Each row comes from the steps of one path. Every step used is in the known rows, and no mark comes twice. Write the path behind each row, first mark first.
Known rows:
denoso -> tapov -> zifi: [  1  -8  -5   8 -21 -25 -18  23  18  12   7  -4  24   3  -3   2   1  -5
  18 -11  -7  -1 -12  -9 -18 -22]
sorut -> mimo -> zifi -> tapov -> nerusel: [ 10  -3   9  16  14  -5 -21   0  18  36   5   7  18  -5   8 -10  12 -22
  19  -5  -6   1   0 -12 -29 -17]
vofe -> sorut -> mimo -> denoso -> tapov -> nerusel: [  3  -7  -6  13  -3 -17 -23  21  17  29   7  -7   5  -9   3  -1  19 -19
  18   4  -4  -7  -4   3 -25 -14]
vebat -> sorut -> mimo -> denoso -> tapov: [ -3  -4 -16  12 -19 -22 -24  25  19  18   9   1  -2  -3   5   0   4 -25
  26   5  -3  -2  -6   4  -4 -12]
duno -> tapov -> zifi -> mimo: [ -4   6  -3   7   0 -17 -17   3  10  14   7   5  30   1  -6  -8  -2 -19
  39  -7   7 -10 -12 -19 -10 -25]
vofe -> sorut -> mimo -> zifi -> tapov -> nerusel: [ 10  -5  10  19  14  -1 -22   2  20  31   3   4  22  -8   7 -10  12 -20
  18  -7  -3  -5  -7 -17 -35 -16]
vebat -> sorut -> vofe: [ -3  -3   5  18 -14 -20 -17  14  10  14  -3  -6  18   5  12 -16   3 -10
  34  -4  -3  -7  23  -6   3  -9]
sorut -> mimo: [ -7  -1  -4  16   1 -15 -14  20  17  24   5   8  28  -7  10  -2   2 -21
  20  -9  -1  -5  14  -5  -6 -18]
denoso -> mimo -> zifi: [ -5  -1   9  27  -2  -2 -18  10  15  17  10   1  19  -6   5 -17   9 -18
  14 -14  -1   7 -13 -26  20 -23]
vofe -> sorut -> mimo -> denoso -> tapov -> zifi: [  1  -7 -14  11 -18 -25 -21  26  21   3   9  -7  11   2  -2   5   2 -11
  16  -6  -5  -9 -28  -6 -17 -12]
vebat -> sorut -> mimo -> denoso: [ -8  10 -18  18  -6 -23 -24  17  15  11   7   4  -6  -5   6 -13   5 -22
  35   7  -5 -14  -8   2   4 -14]
denoso -> mimo -> zifi -> tapov: [  1  -3   4  22   6  -3 -18   4  17  23  10  12  26  -3   5 -11  -1 -32
  12 -16  -1   4 -15 -24   0 -26]
vofe -> sorut: [-11  -2   3  21  -1  -9 -20  22  13   9   2  -1  37 -17   2  -9   3  -9
  20 -16   2 -19 -10 -22 -13 -35]
denoso -> tapov: [ -5  -9  -2   9 -16 -15 -19  25  15  25   7   2  27  -8   3   2   4 -19
  16 -10  -2   2   4  -7  -7 -28]
tapov -> zifi -> mimo -> sorut -> vofe: [  5   5  -1  -3  -9 -20 -10   8  18   7  -6 -20  24   3   6 -19   5 -16
   8 -10  -3 -13  10  -5   5 -12]
duno -> tapov -> zifi: [ -6   3  -3  10  -2 -25 -15  10  10   7   0   3  23   6  -4   5  -3 -14
  33 -14  -4 -12  -8 -20 -11 -28]
nerusel -> tapov -> zifi -> mimo -> sorut -> vofe: [  5   4  -3  -8  -6 -15 -10   7  21  13  -1 -23  27   5   9 -16   5 -16
  16 -13   0 -12   5  -1  10 -13]
zifi -> tapov -> nerusel -> denoso -> mimo -> sorut -> vofe: [  5  -4  -1   4   1 -24  -2   8  12  27  -8 -18  16   5  15 -12  11 -34
  -2 -11  -6  -7  14   0   7  -9]
mimo -> zifi -> tapov: [  3   0   6  16   6  -1 -23   0  16  21   7  13  26  -6   4 -14  -2 -26
  13 -16  -4   1 -16 -27  -8 -30]
kino -> mimo: [-18  -2   4  -9 -12  -7 -28  13  14  14   2  -8  30  -8   1 -13  -4 -21
  22 -17   1  -9   6 -13  -4 -37]
nerusel -> denoso: [-12  -2  -3  15  -2 -23 -12  11   1  29   3   3  21 -10   7 -16   6 -20
  12 -12  -4  -3 -16 -18  11 -30]
sorut -> mimo -> denoso -> tapov: [ -5  -5 -15  10 -14 -20 -22  25  17  21  11   2   4  -5   4   3   5 -29
  13  -1  -3  -1  -6   3   2 -15]
vebat -> sorut -> mimo: [ -5  -1  -6  18  -6 -19 -18  19  20  20   1   6  19  -4  13  -6   0 -15
  42   0   0  -7  15  -4 -14 -12]
sorut -> mimo -> denoso -> tapov -> nerusel: [  3  -4  -6  10  -4 -19 -22  18  15  34   8  -4   0  -6   3  -1  19 -21
  18   6  -7  -2   3   8 -19 -14]
sorut -> vofe: [ -6  -4   7  16  -6 -17 -13  14   7  17   0  -5  26   2  10 -11   5 -16
  12 -13  -5  -5  23  -7  12 -15]
denoso -> mimo: [-11  -1  -3  23  -2 -18 -11  23  10  22  10   2  28  -6   4  -6   6 -24
  20 -11   1  -2   6  -7  12 -29]
nerusel -> tapov -> zifi -> mimo: [ -2   5  -6   2  -1 -10 -19   8  18  20  17  -2  36  -2  -1 -14   2  -9
  40  -9   7  -6 -21  -8  -3 -25]
duno -> tapov: [-13   5   0  12   7 -15 -15   8   4  20  -1  10  25  -4   2   5  -1 -30
  35 -13   2 -12   8 -20   1 -36]

Write each row's path:
[ -5  -3   1  15   5 -23 -13   6   0  40   1  -2  15  -9   7 -18  17 -17
  16  -6  -6  -3 -10 -12  -5 -25]
tapov -> nerusel -> denoso
[  3  -8   4   9  -6 -16 -20  18  13  37   5  -4  19  -8   2  -3  17 -12
  21  -1  -5   0  11   0 -26 -24]
denoso -> tapov -> nerusel
[ -7  -5  -1  21   2 -11 -16  24  20  16   3   3  34 -12  10   0   2 -17
  19 -13   3 -13   3 -13 -16 -17]
vofe -> sorut -> mimo
[ -5  15 -16  11  -5 -21 -25   8   9   6  14   0   3  -5  -8 -22   5 -17
  25   2  -2 -14 -31  -6   8 -25]
tapov -> zifi -> mimo -> denoso
[ -3  -4  -3  -2 -11 -15 -29  15  14  29   7 -12   2  -6  -2  -7  16 -21
  20   3  -6  -5  -1   4 -18 -24]
kino -> mimo -> denoso -> tapov -> nerusel
[ -3  -2  -3   6  -6 -25  -2  14  11  17  -8 -20  18   3  14 -14   9 -29
  -3 -14  -4  -8  13  -4  25 -11]
nerusel -> denoso -> mimo -> sorut -> vofe
[  9   0  10  15  13  -4 -23  -2  14  34   4   6  18  -7   4 -15  13 -19
  19  -6  -7  -1  -5 -16 -26 -26]
mimo -> zifi -> tapov -> nerusel
[  0 -12  -7   8 -21 -30 -15  19  12  18   6  -5  20   4   0  -2   2 -10
  13 -11  -7   2 -25 -13 -10 -18]
nerusel -> denoso -> tapov -> zifi
[ -8  -6  -2  23   3 -24  -7  14   3  38   7  -3  17  -4   8 -11  17 -26
  16  -5  -1   2  -6  -6   9 -21]
tapov -> nerusel -> denoso -> mimo
[ -5  -7 -14  13 -14 -17 -23  28  19  15  10  -1   8  -8   3   4   5 -26
  12  -3  -1  -6 -13  -2  -4 -15]
vofe -> sorut -> mimo -> denoso -> tapov
[  7  -5  -4  -6 -16 -24  -7   9  16  15  -6 -22  19   6   8 -16   6 -22
   1  -9  -1  -6   0  -5   8  -6]
nerusel -> denoso -> tapov -> zifi -> mimo -> sorut -> vofe
[  4   0   3  12  12 -14 -19   6  10  37   3   7  24  -7   4  -9  10 -21
  23  -5  -7  -7   6  -5 -33 -29]
zifi -> tapov -> nerusel
[ -1   5  -3   9  -6 -17 -19   9  13  14  11   1  31  -3  -5 -19   1  -9
  30  -6   4  -7 -14 -14 -11 -25]
tapov -> zifi -> mimo
[  1   6   1  -1  -5 -15 -10   8  15  13  -7 -17  25  -3   9 -21   6 -23
   8 -10   0 -13  19  -5  11 -16]
zifi -> mimo -> sorut -> vofe
[  3  14 -12 -13  -2 -13 -13   9  26  12   2 -17  27  -8   1 -17   4 -15
  24 -11   1 -17 -17  -6  -3 -31]
nerusel -> tapov -> zifi -> mimo -> sorut
[ -4  -8  -3  21   7 -23  -7  11   4  41   8   2  19  -1   8  -9  12 -34
  14  -7  -1   2  -9  -7   0 -21]
zifi -> tapov -> nerusel -> denoso -> mimo
[  3  14  -9  -8  -5 -19 -13   9  23   6  -3 -13  24 -10  -2 -21   3 -14
  17  -9  -1 -17 -11 -10 -10 -31]
tapov -> zifi -> mimo -> sorut
[ -3  -3   9   1   0   4 -30  -2  19  18   5   5  27  -4   3 -15  -6 -31
  14 -19  -2   0 -15 -28 -10 -31]
kino -> mimo -> zifi -> tapov
[  3  -5   5  15  10 -14 -16  -4   4  41   3   4  13  -6   8 -20  13 -25
  11  -8  -7   3 -23 -21  -9 -22]
mimo -> zifi -> tapov -> nerusel -> denoso
[-10   7 -15  21   2 -17 -23  20  15   7   8   1   6 -12   4  -8   6 -24
  16  -3  -3 -19 -17  -6   3 -19]
vofe -> sorut -> mimo -> denoso
[  4  -5   5  20   9   1 -22   5  23  18   6  12  30  -7   9  -7  -3 -28
  12 -17   0  -3 -17 -28 -17 -18]
vofe -> sorut -> mimo -> zifi -> tapov
[  4   5 -12 -11 -12 -23 -11  10  21  14  -3 -15  20  -7   0 -18   3 -21
  10  -7   0 -10 -22 -11  -7 -25]
nerusel -> denoso -> tapov -> zifi -> mimo -> sorut
[ 11  -2   7  17   9  -7 -23  -1  20  34   2   6  12  -3   9 -13  11 -19
  32   1  -5  -1   0 -11 -34 -13]
vebat -> sorut -> mimo -> zifi -> tapov -> nerusel
[ -6   9 -10   3  -3 -20  -6  21  20  13  -4 -13  22 -11   5 -11   6 -26
   8 -13  -3 -14   4  -5   9 -34]
denoso -> mimo -> sorut
[  1  -5   3  22   6  -7 -15   1  12  27  10  11  23  -2   8 -13   0 -36
   8 -16  -1   7 -25 -26   6 -23]
nerusel -> denoso -> mimo -> zifi -> tapov
[  2  -3  -4   4 -15 -17 -19  14  17  17  13   0  30  -1  -5 -10   1 -12
  27  -4   5  -1 -15 -11 -15 -20]
denoso -> tapov -> zifi -> mimo
[ -5  14 -18   6  -2 -17 -26   8  13  12  20  -3   7  -3  -5 -19   6 -17
  33   0   0 -13 -37  -2  13 -26]
nerusel -> tapov -> zifi -> mimo -> denoso
[  0  -2   0   5   2 -25  -1   6   8  24 -12 -21  12   6  13  -7  13 -35
   6 -10  -3 -10  19  -3  16  -9]
duno -> tapov -> nerusel -> denoso -> mimo -> sorut -> vofe
[ -3   5  -9   3   1 -25  -4  13  14  26  -7 -17  12 -10   8 -16  14 -28
   5  -8  -5 -11  -4  -4   6 -28]
tapov -> nerusel -> denoso -> mimo -> sorut
[  0  -2 -14   8 -21 -28 -22  22  16   6  10  -5   7   3  -6  -2   4 -10
  16  -5 -10  -6 -26  -5  -7 -21]
mimo -> denoso -> tapov -> zifi
[  5  -2   3  17   8  -1 -20   2  21  24   7  15  26  -4   9  -8  -3 -30
  12 -15  -2   3 -10 -23 -11 -19]
sorut -> mimo -> zifi -> tapov
[  4  -7   3  16  12 -14 -14  -3   8  43   4   5  12  -4  12 -16  12 -28
  10  -6  -6   4 -18 -17 -12 -13]
sorut -> mimo -> zifi -> tapov -> nerusel -> denoso
